Every row comes from one small tree of marks. Brackets hold a mark, then the marks that hang from it, in the order of their numbers. Every link used is in the known rows. Which tree was each row made from?
Known rows
{q_429 {q_347 q_291}}: [0.32,0.53,-0.53,0.96,-1.87,0.93,-3.23,-0.04,0.13,1.57,-0.25,0.76,-0.98,-0.07,0.19,-0.06,1.05,-0.03,-1.85,0.09,0.47,-0.13,-0.08,1.58,1.11]
{q_347 q_291 q_429 q_701}: [-0.30,0.05,1.85,-0.05,-2.21,0.13,0.47,0.46,-0.56,0.54,-0.44,-0.31,0.66,0.41,0.60,-0.95,-0.65,0.10,-0.30,-1.12,-1.76,0.28,3.26,-5.98,-0.50]
{q_347 q_291 q_429}: [0.20,-0.59,0.56,0.22,-3.50,0.25,0.63,0.05,-0.86,1.44,-0.34,-0.19,-0.99,-0.26,0.84,-0.90,-0.28,0.24,-1.53,-0.38,-0.12,0.35,1.51,-3.60,0.17]
{q_347 q_429 q_701}: [-0.43,0.20,1.49,0.12,1.74,0.06,0.51,0.04,-0.09,0.64,0.13,-0.23,1.16,0.39,0.86,-0.65,0.03,-0.35,0.50,-1.41,-1.04,0.34,1.87,-4.52,-0.90]
{q_291 q_347}: [0.50,0.91,-1.13,-2.29,-1.16,0.34,0.22,-0.27,1.29,1.37,-0.20,1.06,-1.51,-0.03,1.10,0.32,2.44,-0.51,-1.00,0.85,0.18,0.26,-0.87,2.19,-0.03]
{q_429 {q_347 q_291 {q_701 q_586}}}: [0.43,0.37,0.81,-0.65,-1.03,0.80,-3.12,0.71,0.09,0.58,0.14,0.50,0.53,0.33,-0.93,0.11,1.00,0.24,-1.28,-0.54,-0.93,-0.26,0.59,-0.18,0.71]
{q_586 {q_701 {q_347 q_291} {q_385 q_425}}}: [-1.26,0.75,-1.74,2.06,-0.99,-0.20,0.53,-0.05,0.00,-1.13,0.18,-0.21,-1.59,-0.53,0.72,0.50,-0.46,-0.40,0.12,1.20,3.26,-0.46,0.55,1.77,-0.05]
{q_347 q_291 q_429 {q_701 q_586}}: [0.35,-0.90,2.49,-2.02,-2.29,0.17,0.69,1.14,-0.83,0.01,0.19,-0.48,1.15,0.24,-0.77,-0.71,-0.37,0.67,-0.73,-1.24,-2.14,0.21,2.51,-6.06,-0.49]
{q_291 {q_347 q_429 {q_701 q_586}}}: [0.37,0.07,0.88,-3.88,-0.40,0.29,0.19,0.47,1.01,0.18,0.09,0.89,-0.32,0.28,0.04,-0.32,2.42,-0.18,-0.58,0.08,-1.29,0.42,0.67,-2.48,-0.56]
{q_701 {q_385 q_425} q_586}: [-0.34,-1.02,-0.07,-4.21,0.13,-0.14,0.65,0.20,-0.61,-2.18,1.49,-0.54,0.88,-1.82,-1.03,0.86,0.88,0.22,0.87,-1.55,-0.02,-0.52,-0.61,1.70,-0.27]
{q_586 {q_701 q_385}}: [-1.62,1.19,-1.72,-0.71,0.81,-0.45,0.54,-0.17,0.03,-0.89,0.53,-0.74,-0.94,0.07,1.44,0.32,-0.51,-0.58,-0.83,2.10,3.49,-0.39,-0.78,2.28,-0.14]
{q_425 {q_385 {q_701 q_347 q_586} q_822}}: [0.16,0.24,-0.43,1.42,0.19,-0.63,-0.76,0.54,0.34,1.62,-1.90,-0.32,0.36,0.65,-0.12,0.18,-0.93,0.00,-0.14,1.26,-0.21,0.38,-1.27,1.88,0.85]
{q_429 {q_347 q_291 q_701}}: [-0.02,1.05,0.42,0.75,-0.85,0.82,-3.28,0.26,0.31,0.94,-0.35,0.63,0.17,0.39,0.07,-0.07,0.77,-0.15,-1.03,-0.43,-0.62,-0.21,1.11,-0.14,0.65]
{q_701 q_586}: [1.37,-1.05,0.14,-2.66,0.30,0.18,0.94,0.63,-0.43,1.09,1.25,-0.48,0.66,-0.50,-1.00,0.89,0.89,0.56,-1.21,-0.68,0.17,-0.12,-2.24,2.00,-0.08]
{q_586 {q_701 q_347 {q_385 q_425}}}: [-1.36,0.81,-1.90,2.20,0.94,-0.27,0.48,-0.27,0.27,-1.08,0.40,-0.23,-1.38,-0.50,0.88,0.59,-0.16,-0.66,0.50,1.03,3.58,-0.41,-0.16,2.55,-0.27]
{q_701 q_385 q_586}: [-0.36,-0.73,-0.11,-4.49,0.29,-0.14,0.79,0.11,-0.65,-2.48,1.53,-0.61,0.96,-0.90,-0.96,0.68,0.64,0.17,-1.79,-0.67,-0.15,-0.25,-1.33,1.59,0.43]
{q_291 {q_347 q_429}}: [0.26,0.32,-0.52,-2.30,-1.20,0.28,0.17,-0.23,0.99,1.19,-0.36,1.08,-1.80,-0.02,1.15,-0.47,2.47,-0.48,-1.05,0.76,0.06,0.50,-0.04,-0.77,-0.16]
{q_425 q_385}: [-0.57,0.69,-0.98,0.84,-1.90,-0.32,-0.30,0.61,0.07,2.02,-1.38,-0.48,0.04,-0.43,1.07,0.67,0.18,-0.51,-2.12,-0.08,0.59,0.32,-0.07,1.78,1.00]
{q_429 {q_347 q_291 {q_701 q_385 q_586}}}: [-0.36,0.53,0.72,-1.57,-1.05,0.69,-3.22,0.53,-0.02,-1.15,0.28,0.47,0.73,0.10,-0.88,0.05,0.87,0.04,-1.62,-0.53,-1.08,-0.29,0.99,-0.33,0.89]
{q_425 {q_385 q_822}}: [-0.67,0.81,-0.28,0.65,-0.65,-0.71,-0.82,-0.14,0.26,2.22,-1.83,-0.23,0.42,1.10,1.02,-0.07,-0.39,-0.85,-0.71,-0.21,0.53,0.30,-0.45,1.49,1.61]
{q_385 {q_701 q_347}}: [0.86,0.51,-1.51,3.39,1.81,0.37,0.50,-0.12,0.41,1.48,-0.32,-0.25,-0.54,-0.76,0.84,0.60,-0.71,0.35,0.52,1.60,-0.03,0.28,-1.43,2.68,-1.26]

Which tree is each row?
[-0.60,0.24,1.90,-3.52,-1.42,-0.29,0.30,0.27,-0.49,-1.93,0.33,-0.35,2.07,1.03,-0.74,-0.23,-1.02,0.10,-0.08,-1.14,-2.23,-0.25,1.62,-2.34,0.51]	{q_347 q_291 {q_701 {q_385 q_822} q_586}}
[0.40,0.46,-0.12,0.78,3.19,-0.49,-0.36,-0.97,0.75,2.61,-0.99,-0.20,0.27,-0.05,1.31,-0.33,-1.28,-0.01,6.71,0.66,0.01,-0.28,-1.09,2.39,-1.81]	{q_385 q_425 q_701 q_822}
[-0.12,0.73,0.39,-2.41,-0.28,0.24,0.13,0.03,1.28,0.56,-0.39,1.03,-0.65,0.45,0.98,-0.49,2.21,-0.59,-0.30,0.23,-1.09,0.45,1.22,-2.47,-0.60]	{q_291 {q_347 q_429 q_701}}
[-0.04,-1.24,0.24,-0.52,1.54,-0.36,0.22,-0.76,-0.24,-2.49,0.91,0.41,0.83,-0.20,-1.77,0.29,0.62,-0.22,1.46,-2.23,-0.05,-0.31,-0.89,1.64,0.93]	{q_701 q_347 {q_385 q_425 q_822} q_586}
[1.65,-0.52,-0.71,1.31,-0.24,0.49,0.71,0.79,-0.07,0.90,0.05,-0.45,-0.29,-0.95,-0.68,0.73,-0.70,1.18,-0.28,1.66,-0.74,0.10,-1.50,1.94,-1.03]	{q_385 {q_701 {q_347 q_291} q_586}}
[-1.12,-0.18,0.24,2.08,-0.96,-0.31,-0.01,-1.61,-0.54,-2.29,-0.43,0.58,-0.47,1.03,0.14,-1.27,-0.68,-0.69,-1.21,-1.08,-0.21,0.28,1.31,-2.31,1.81]	{q_701 {q_347 q_291 q_429} {q_385 q_822}}
[0.20,-0.83,2.07,-1.93,1.57,0.06,0.65,0.74,-0.37,0.16,0.72,-0.44,1.63,0.20,-0.56,-0.42,0.33,0.24,0.07,-1.55,-1.38,0.25,1.10,-4.59,-0.87]	{q_347 q_429 {q_701 q_586}}
[0.68,-0.58,-0.22,4.09,-2.03,0.47,0.60,-0.38,-0.46,1.00,-0.27,0.46,-1.18,-0.11,0.07,-0.32,0.12,-0.01,-1.95,-1.07,0.18,0.43,0.82,-1.68,0.64]	{q_701 {q_347 q_291 q_429}}
[-0.37,-0.95,0.68,-4.43,1.37,-0.64,0.19,-0.56,-0.34,-1.92,1.00,-0.21,1.33,-0.35,-0.96,0.16,0.33,-0.07,2.17,-1.66,-0.14,-0.50,-1.00,1.44,0.39]	{q_701 {q_385 q_425 q_822} q_586}
[-0.94,-0.57,1.95,-3.27,1.56,-0.15,0.59,0.38,-0.55,-2.36,0.93,-0.56,1.88,-0.09,-0.56,-0.51,0.19,-0.07,-0.37,-1.54,-1.66,0.12,1.74,-4.87,-0.53]	{q_347 q_429 {q_701 q_385 q_586}}
[1.39,-0.34,0.08,1.07,3.38,-0.28,-0.01,-0.52,0.38,1.36,-0.36,0.07,0.59,1.29,-0.62,-0.25,-1.22,0.53,2.01,1.37,-0.48,0.09,-2.78,2.30,-0.30]	{q_385 {q_701 q_347 q_586} q_822}
[-1.00,0.47,-0.66,2.10,1.91,-0.36,0.00,-1.88,0.04,-1.94,0.11,0.59,0.23,1.00,0.23,-0.26,-0.25,-1.11,-0.62,-1.18,0.34,0.05,-0.49,1.64,1.68]	{q_701 q_347 {q_385 q_822}}
[-1.43,0.28,1.74,-1.33,-2.22,-0.01,0.44,0.12,-0.77,-1.93,-0.16,-0.37,0.83,0.08,0.63,-1.06,-0.86,-0.15,-0.74,-1.07,-1.97,0.22,3.92,-6.31,-0.14]	{q_347 q_291 q_429 {q_701 q_385}}
[0.75,0.26,-0.27,3.44,1.44,-0.29,-0.38,-0.88,0.58,2.17,-1.26,0.35,-0.32,0.07,0.66,-0.30,-1.48,0.14,5.83,0.41,-0.28,-0.22,-0.33,1.77,-1.18]	{q_385 q_425 {q_701 {q_347 q_291}} q_822}
[0.82,0.07,-0.87,3.30,-0.14,0.42,0.48,0.06,0.00,1.30,-0.72,-0.22,-0.98,-0.79,0.72,-0.07,-1.06,0.56,0.07,1.75,-0.40,0.39,-0.15,-0.14,-1.10]	{q_385 {q_701 {q_347 q_291 q_429}}}
[1.27,-0.73,0.52,1.12,3.30,-0.32,-0.12,-0.53,0.23,1.21,-0.45,0.07,0.39,1.26,-0.55,-0.78,-1.16,0.48,2.02,1.33,-0.56,0.27,-2.23,0.29,-0.37]	{q_385 {q_701 {q_347 q_429} q_586} q_822}
[0.67,-0.08,1.61,-2.11,-2.24,0.18,0.76,1.19,-0.46,0.37,0.44,-0.47,1.53,0.21,-0.80,0.43,-0.40,0.61,-0.61,-1.07,-1.96,-0.19,1.24,-1.88,-0.30]	{q_347 q_291 {q_701 q_586}}
[-1.47,0.52,-1.32,1.98,-0.99,-0.24,0.54,-0.11,-0.24,-1.46,0.07,-0.27,-1.76,0.17,0.80,-0.21,-0.61,-0.35,-1.76,1.77,3.04,-0.12,0.61,-0.39,0.38]	{q_586 {q_701 {q_347 q_291 q_429} q_385}}
[-0.30,0.34,-1.16,3.26,-0.92,-0.03,0.59,0.22,-0.09,0.97,-0.13,-0.11,-2.02,0.48,0.76,-0.06,-0.49,-0.12,-1.33,1.69,3.31,-0.04,-0.05,-0.07,-0.03]	{q_586 {q_701 {q_347 q_291 q_429}}}
[0.05,-1.29,-0.40,-0.40,0.45,0.10,0.67,-0.03,-0.42,-2.82,1.33,0.08,0.38,-1.69,-1.80,1.05,1.15,0.08,0.13,-2.13,0.01,-0.26,-0.51,1.88,0.32]	{q_701 q_347 {q_385 q_425} q_586}
[-1.12,1.14,0.80,-1.34,-2.12,0.01,0.60,0.14,-0.36,-1.61,0.03,-0.40,1.32,0.11,0.61,0.04,-0.95,-0.28,-0.64,-0.92,-1.88,-0.19,2.69,-2.11,0.04]	{q_347 q_291 {q_701 q_385}}
[-1.72,1.14,-1.17,-0.67,1.53,-0.74,0.12,-0.62,0.35,-0.46,0.21,-0.43,-0.66,0.54,1.40,-0.03,-0.66,-0.78,1.98,1.38,3.55,-0.58,-0.57,2.20,-0.22]	{q_586 {q_701 {q_385 q_425 q_822}}}
[-0.12,0.73,-1.60,3.18,-0.84,-0.02,0.64,0.24,0.10,1.20,-0.01,-0.11,-1.78,0.52,0.76,0.46,-0.45,-0.16,-1.33,1.72,3.41,-0.17,-0.66,1.99,0.05]	{q_586 {q_701 {q_347 q_291}}}
[-0.04,-0.90,0.20,-0.80,1.70,-0.36,0.25,-0.92,-0.35,-2.74,0.96,0.34,0.84,0.79,-1.79,0.03,0.30,-0.25,-1.13,-1.40,-0.23,-0.07,-1.62,1.56,1.67]	{q_701 q_347 {q_385 q_822} q_586}
[-0.89,0.80,0.30,-3.21,-0.35,0.08,0.02,-0.15,1.14,-1.02,-0.28,0.99,-0.57,-0.32,0.99,-0.49,2.25,-0.77,0.71,-0.24,-1.14,0.27,2.03,-2.60,-0.66]	{q_291 {q_347 q_429 {q_701 {q_385 q_425}}}}
[1.60,-2.01,0.60,1.20,-2.21,0.44,0.87,0.69,-0.83,0.30,0.58,0.18,-0.47,-0.32,-1.92,0.05,0.63,0.82,-2.51,-1.26,-0.42,0.27,-0.28,-1.74,0.71]	{q_701 {q_347 q_291 q_429} q_586}
[1.52,-0.47,-0.87,1.29,1.70,0.34,0.73,0.60,0.15,0.97,0.29,-0.45,-0.07,-0.89,-0.58,0.81,-0.43,0.90,0.17,1.52,-0.39,0.10,-2.20,2.68,-1.19]	{q_385 {q_701 q_347 q_586}}
[0.08,-1.01,0.44,-0.87,-1.01,-0.30,0.33,-0.61,-0.63,-2.79,0.61,0.29,0.53,0.81,-1.92,-0.11,-0.27,0.11,-1.72,-1.22,-0.70,-0.13,-0.64,0.50,1.96]	{q_701 {q_347 q_291} {q_385 q_822} q_586}
[-1.43,0.92,-1.42,2.04,1.77,-0.60,0.08,-0.79,0.36,-0.90,0.09,0.03,-1.07,0.65,0.84,0.10,-0.51,-0.84,1.48,0.92,3.57,-0.41,-0.47,2.30,0.14]	{q_586 {q_701 q_347 {q_385 q_425 q_822}}}
[-1.02,-0.27,-0.45,2.26,-2.10,0.15,0.46,-0.82,-0.74,-2.51,0.01,0.30,-0.90,-0.60,0.14,-0.51,-0.12,-0.46,-2.55,-1.00,-0.17,0.32,1.79,-2.15,1.19]	{q_701 {q_347 q_291 q_429} q_385}
[1.14,-0.12,0.38,-1.67,3.12,-0.45,-0.06,-0.39,0.33,1.74,-0.30,-0.37,0.94,1.18,-0.08,-0.35,-1.35,0.55,2.53,1.83,-0.56,-0.02,-2.97,2.17,-0.69]	{q_385 {q_701 q_586} q_822}
[0.03,0.26,-0.83,-0.31,-1.19,-0.31,-0.25,1.41,0.11,1.62,-1.35,-0.99,0.25,-0.97,0.32,0.84,-0.48,0.37,-1.14,1.62,-0.21,0.31,-0.82,2.08,-0.10]	{q_425 {q_385 {q_701 q_586}}}
[0.39,0.43,0.56,-0.57,1.71,0.75,-3.19,0.43,0.43,0.61,0.45,0.50,0.90,0.32,-0.74,0.32,1.53,-0.06,-0.77,-0.77,-0.40,-0.27,-0.46,0.91,0.39]	{q_429 {q_347 {q_701 q_586}}}
[0.93,0.12,-1.17,3.71,-0.25,0.39,0.40,0.19,0.35,1.79,-0.65,-0.06,-0.89,-2.14,0.66,0.76,-0.64,0.61,3.91,0.47,-0.16,-0.13,0.28,2.14,-2.10]	{q_385 q_425 {q_701 {q_347 q_291}}}
[1.34,-0.69,0.18,1.47,3.22,-0.35,-0.21,-0.43,0.59,1.73,-0.38,0.14,0.42,-0.06,-0.65,0.07,-0.75,0.54,5.84,0.11,-0.33,-0.28,-1.79,2.40,-1.36]	{q_385 q_425 {q_701 q_347 q_586} q_822}
[1.49,-0.92,-0.24,1.30,-0.31,0.40,0.69,0.74,-0.24,0.74,-0.10,-0.42,-0.51,-0.91,-0.67,0.15,-0.75,1.17,-0.28,1.59,-0.81,0.26,-0.88,-0.16,-1.09]	{q_385 {q_701 {q_347 q_291 q_429} q_586}}
